Each row comes from the steps of one path. Every step used is in the known rows, and no mark comes twice. Write the path behind each row, first mark first.
Known rows:
Q -> F -> U -> H -> D -> B: [-4.255 -2.414 -0.697  1.179 -0.211  1.948  1.578  3.140  4.028  2.821
 -1.321 -1.084 -1.826  2.269 -3.555 -0.230  0.134  2.708 -1.266 -3.387
  0.967  2.748 -0.312]
M -> U -> H -> D -> F -> Q: [-2.637 -3.563  0.584  1.198 -3.850  2.405  1.640  1.550  5.272  2.518
 -2.407  0.859 -0.740  0.463 -4.504  1.496 -2.535  2.370 -2.909 -3.122
 -0.437 -0.562  0.070]
Q -> B -> U: [-2.884 -4.719 -2.760 -0.690 -0.221  4.199 -1.058  1.663  0.118  3.355
 -1.725  1.395 -0.360  2.260  0.483 -0.627 -1.424  0.056 -3.195 -2.302
 -1.442  4.280 -2.622]
B -> U -> H -> D -> F -> Q: [-2.456 -3.545 -1.194  1.145 -3.002  0.588  1.036  2.774  5.229  1.742
 -2.049 -1.121 -1.948  0.857 -3.306  0.722 -2.298  3.711 -2.925 -3.462
  0.239 -0.659 -2.077]
U -> H: [-1.658 -3.726 -1.403  1.646 -0.361  2.274 -0.726  2.578  2.639  2.322
 -2.380  1.455 -0.409  2.001 -3.036 -1.130 -1.764  0.528 -2.075 -3.022
 -1.037  0.751 -1.540]
Q -> B -> U -> H -> D -> F: [-2.597 -3.478 -1.835  0.798 -1.078  3.443  0.830  2.770  2.739  1.713
 -1.072 -0.949 -2.516  1.175 -2.564  0.136 -2.619  2.905 -2.207 -3.299
 -0.129  1.980 -1.581]
Q -> F: [-3.401 -4.206 -2.086 -0.145 -0.386  2.840 -0.475  0.775  1.842  3.189
 -2.964  0.465 -0.296  2.983 -1.171  0.281 -2.030 -1.325 -0.819 -1.471
 -0.352  2.312 -1.072]
B -> Q -> F -> U -> H -> D: [-4.826 -3.993 -1.562  0.314 -0.919  0.682  0.234  3.095  4.255  1.387
 -2.909 -1.742 -2.151  1.910 -3.057 -0.274  0.465  1.812 -1.897 -2.624
  1.532  3.682 -0.910]
M -> D: [-3.753 -2.698  0.481  1.382  0.156  2.539 -1.267  0.394  3.310  3.396
 -2.887  1.893 -0.140  1.009  0.954  0.850 -2.088 -2.069 -3.633 -1.083
 -0.646  2.814 -0.224]
M -> Q -> B -> U -> H: [-1.883 -5.430 -2.037 -0.672 -1.104  3.053  0.104  3.684  0.591  2.881
 -2.023  1.695 -0.324  3.148 -1.359 -1.264 -0.458  2.391 -2.410 -3.664
 -1.071  1.837 -4.000]
Q -> H: [-1.695 -3.602 -2.675  0.316  0.669  2.849 -0.765  0.859  1.283  3.110
 -1.648  1.679 -1.392  2.587 -0.926 -0.342 -2.411 -0.453 -0.589 -2.515
 -1.471  2.196 -2.030]
Q -> B -> U -> H -> D: [-2.583 -3.864 -2.738  0.829 -0.130  2.225  0.076  3.687  1.760  2.463
 -0.972 -0.221 -1.861  2.202 -1.391 -1.523 -0.439  1.587 -2.717 -3.611
 -0.281  3.441 -2.025]
U -> H -> D -> B -> Q -> F: [-0.408 -3.429 -0.065 -0.270 -1.067  0.337 -0.445  1.867  4.996  3.601
 -2.046 -1.267 -2.150  2.752 -3.697  0.879  0.648  3.698  0.024 -1.533
  1.883  1.942  0.991]
H -> D -> B: [-1.752 -1.638 -0.031  1.079 -0.103  0.625 -0.792  1.165  4.894  4.556
 -1.174  0.330 -0.673  1.236 -2.022  0.865 -0.575  2.206 -1.967 -0.448
  0.127  2.607  0.222]
B -> Q: [-1.603 -4.385 -0.791 -0.358 -1.033  1.282 -2.688  0.618  3.595  3.085
 -3.306  1.063 -0.118  1.362 -1.332  0.705 -0.981  0.877 -2.535 -0.178
 -0.360  2.900 -1.065]
D -> F: [-2.481 -3.015 -0.445  0.759 -1.226  3.365 -0.717  0.161  3.690  2.494
 -2.680  0.736 -0.357  0.578 -2.432  1.526 -4.180  0.823 -1.863 -0.753
 -1.086  0.983 -0.851]
M -> U -> H -> D -> F -> Q -> B: [-2.585 -5.181 -0.141  0.136 -2.917  5.422  1.677  1.632  3.225  3.454
 -1.729  2.052 -0.232  0.629 -4.423  1.504 -2.801  2.154 -2.142 -3.136
 -0.212  0.969 -0.010]
F -> U -> H -> D -> B -> Q: [-2.590 -2.646  0.764  0.923 -0.869  0.329 -0.537  2.929  5.870  2.736
 -1.645 -0.477 -1.572  0.699 -3.508  0.237  1.114  4.851 -3.036 -2.014
  0.887  3.281 -0.188]
M -> U -> H -> D: [-2.854 -2.313 -0.153  1.941 -1.788  1.106  0.537  2.517  3.964  2.412
 -1.867  0.608 -1.197  1.581 -2.977 -0.601 -0.557  0.511 -3.553 -3.144
 -1.152  2.128  0.067]
F -> H -> D -> B: [-0.530 -1.251 -0.360  0.319  1.371  0.790 -0.538  2.150  3.611  5.084
 -0.393  0.136 -2.211  0.015 -2.150  2.191 -2.379  1.990 -1.548 -0.993
  0.557  1.333 -0.939]
B -> U -> H -> D -> F: [-2.502 -1.814 -1.002  1.856 -1.961  0.535  0.790  2.720  4.952  0.898
 -1.725 -2.069 -2.917  0.976 -2.812  0.213 -2.446  2.995 -3.033 -3.166
 -0.344  0.594 -1.625]
H -> U: [-3.180 -3.062 -1.094  1.285 -1.371  1.621 -0.986  1.733  3.730  3.186
 -2.293  0.490 -1.332  1.238 -1.144 -0.814 -1.127  0.366 -3.235 -1.463
 -1.784  4.763 -1.738]

Write each row's path:
[-2.530 -4.281 -0.010 -0.746 -1.163  3.064 -0.086  2.205  3.489  2.905
 -2.647  0.013 -1.078  2.399 -3.549  0.265  0.513  3.430 -1.237 -2.882
  0.805  2.759 -0.480]  D -> B -> Q -> F -> U -> H
[-2.235 -4.986 -1.578 -1.425 -1.113  2.040 -1.746  0.236  2.724  3.223
 -3.702  0.089 -0.578  2.723 -1.237  0.957 -1.017  0.058 -0.838 -0.394
  0.459  3.020 -0.659]  B -> Q -> F
[-5.867 -3.172 -2.190  1.534 -0.278  1.558  1.452  3.558  3.332  1.480
 -2.195 -1.466 -1.886  2.202 -2.896 -1.102 -0.579  0.411 -1.766 -3.653
  0.695  2.990 -1.267]  Q -> F -> U -> H -> D
[-1.528 -5.352 -2.944 -0.442 -0.335  2.804 -0.437  0.871  1.679  3.976
 -1.957  2.671 -0.482  2.563 -1.470  0.188 -2.284  0.190 -0.495 -2.796
 -0.864  0.839 -2.643]  F -> Q -> H
[-1.167 -1.307 -1.672  0.129  0.026 -0.206  0.087  1.535  3.249  3.632
 -0.018 -0.652 -3.323  2.487 -0.068  0.083 -0.286  2.981 -1.659 -2.766
 -0.714  2.925 -1.684]  Q -> H -> D -> B -> U
[-0.682 -4.229 -0.054 -1.747 -1.150  2.157 -1.686 -0.196  3.446  4.509
 -2.897  0.430 -0.500  2.673 -1.825  1.725 -0.388  2.119 -0.376 -0.215
  0.676  2.786  0.361]  D -> B -> Q -> F
[-2.150 -1.270 -0.410  0.616 -0.823 -0.597 -0.660  1.632  4.515  3.801
 -0.956 -0.957 -1.650  1.635 -0.495  0.458  0.151  2.939 -3.425 -1.455
 -0.429  3.163 -1.119]  H -> D -> B -> U
[-4.996 -1.949 -1.584  1.176 -0.031  2.612  1.158  1.180  3.971  1.567
 -1.126 -0.806 -3.029  0.271 -1.958  1.126 -3.460  1.484 -1.323 -2.386
 -0.563  2.790 -1.798]  Q -> H -> D -> F -> U
[-0.710 -0.864 -0.878 -0.066  0.544 -0.316 -0.241  2.787  3.375  4.416
 -0.218 -1.066 -3.001  0.448 -0.755  1.712 -1.541  2.790 -3.147 -1.937
  0.084  1.908 -2.243]  F -> H -> D -> B -> U
[-4.249 -3.065 -0.003 -0.843 -0.944  0.711 -0.388  1.109  4.960  3.624
 -2.264 -1.301 -1.504  1.634 -1.776  1.518  0.881  2.955 -1.795 -0.499
  1.591  4.932  0.245]  H -> D -> B -> Q -> F -> U
[-3.235 -1.326  1.439  1.099 -0.476  3.266  0.027  1.348  4.281  3.390
 -1.956 -0.018 -3.565 -1.526 -0.328  2.870 -5.054 -0.156 -3.445 -1.436
 -0.591  2.713 -1.226]  M -> D -> F -> H -> U
[-2.390 -2.561 -2.724  0.915  0.893  0.810 -0.299  1.343  2.871  3.053
 -0.995  0.286 -2.419  2.090 -0.994 -0.204 -1.705 -0.031 -0.523 -2.025
 -0.541  2.694 -1.477]  Q -> H -> D
[-1.213 -1.838 -1.139 -0.651  1.241  1.471  0.429  1.947  2.841  5.103
 -0.757 -0.853 -2.542  1.374 -2.198  2.412 -2.415  1.258  0.062 -1.262
  1.443  1.484 -0.679]  Q -> F -> H -> D -> B
[-3.684 -2.265  1.424  1.321 -0.717  3.698 -0.696 -0.535  4.506  2.703
 -2.988  1.181 -0.727 -0.022 -0.166  2.502 -4.186 -0.877 -3.134 -0.600
 -0.484  1.494  0.222]  M -> D -> F
[-0.398 -2.515 -0.534  0.801 -1.324  1.531 -0.225  2.808  3.030  3.048
 -1.355  0.350 -1.257  2.531 -2.192 -0.817 -0.262  3.396 -2.987 -3.716
 -1.199  1.011 -1.716]  D -> B -> U -> H
[-2.609 -2.181 -1.994  1.928 -1.076 -0.649  0.020  3.690  3.880  1.585
 -1.558 -1.391 -2.380  2.000 -1.700 -1.399 -0.302  1.850 -3.553 -3.581
 -0.433  1.912 -2.230]  B -> U -> H -> D
[-0.763 -2.540  0.767 -0.061 -0.894 -0.368 -2.162  0.542  5.768  4.385
 -1.905 -0.079 -1.065  0.917 -1.980  1.665  0.420  3.608 -2.080  0.574
  0.895  3.264  0.575]  H -> D -> B -> Q
[-3.516 -1.750  0.163  2.265 -0.173  1.389  0.683  3.447  4.824  2.786
 -0.940 -0.155 -1.333  0.989 -3.567 -0.467  0.207  3.402 -2.923 -3.051
  0.113  2.569 -0.549]  F -> U -> H -> D -> B
[ 0.003 -3.628  0.769 -0.901 -1.149  1.637 -2.526  0.137  4.299  4.470
 -2.387  1.379 -0.091  1.378 -1.844  1.472 -0.252  3.059 -1.990  0.142
 -0.111  2.623 -0.062]  D -> B -> Q
[-0.388 -2.436  2.004  0.378 -2.537  0.668 -0.534  1.454  5.603  3.741
 -1.684  0.525 -1.386  1.304 -3.539  0.909  1.165  4.043 -3.177 -1.811
  0.004  2.469  1.474]  M -> U -> H -> D -> B -> Q
[-0.727 -1.990 -0.015  1.918 -0.156  0.519 -0.136  2.649  4.976  3.599
 -0.881  0.159 -1.361  1.603 -3.618 -0.188 -0.293  3.274 -1.480 -2.283
  0.288  1.154  0.167]  U -> H -> D -> B
[-4.473 -3.612 -1.409  1.801 -0.350  2.868  0.196  3.319  2.707  1.524
 -2.402  1.050 -0.399  1.311 -2.929 -1.349 -1.267  0.863 -3.467 -3.890
 -1.102  2.194 -2.268]  F -> U -> H
[-3.249 -1.976 -0.494  1.376 -0.993  1.544 -0.338  0.600  5.311  2.413
 -2.117 -0.673 -1.466  0.143 -2.493  1.786 -3.461  1.267 -1.935 -0.366
 -0.081  1.498 -0.342]  H -> D -> F
[-1.044 -3.072 -2.017 -0.557 -0.941 -0.003  0.388  1.609  3.603  4.600
 -0.288  0.289 -2.364  2.478 -0.660  0.657 -0.049  3.608 -1.498 -3.138
 -0.120  1.691 -2.205]  F -> Q -> H -> D -> B -> U
[-0.949 -4.443 -1.947 -2.190  0.232  2.283 -1.397  1.388  1.579  3.813
 -3.005 -0.087 -1.940  1.344 -1.600  2.203 -2.727 -0.150 -0.653 -0.853
  0.935  1.785 -1.873]  B -> Q -> F -> H
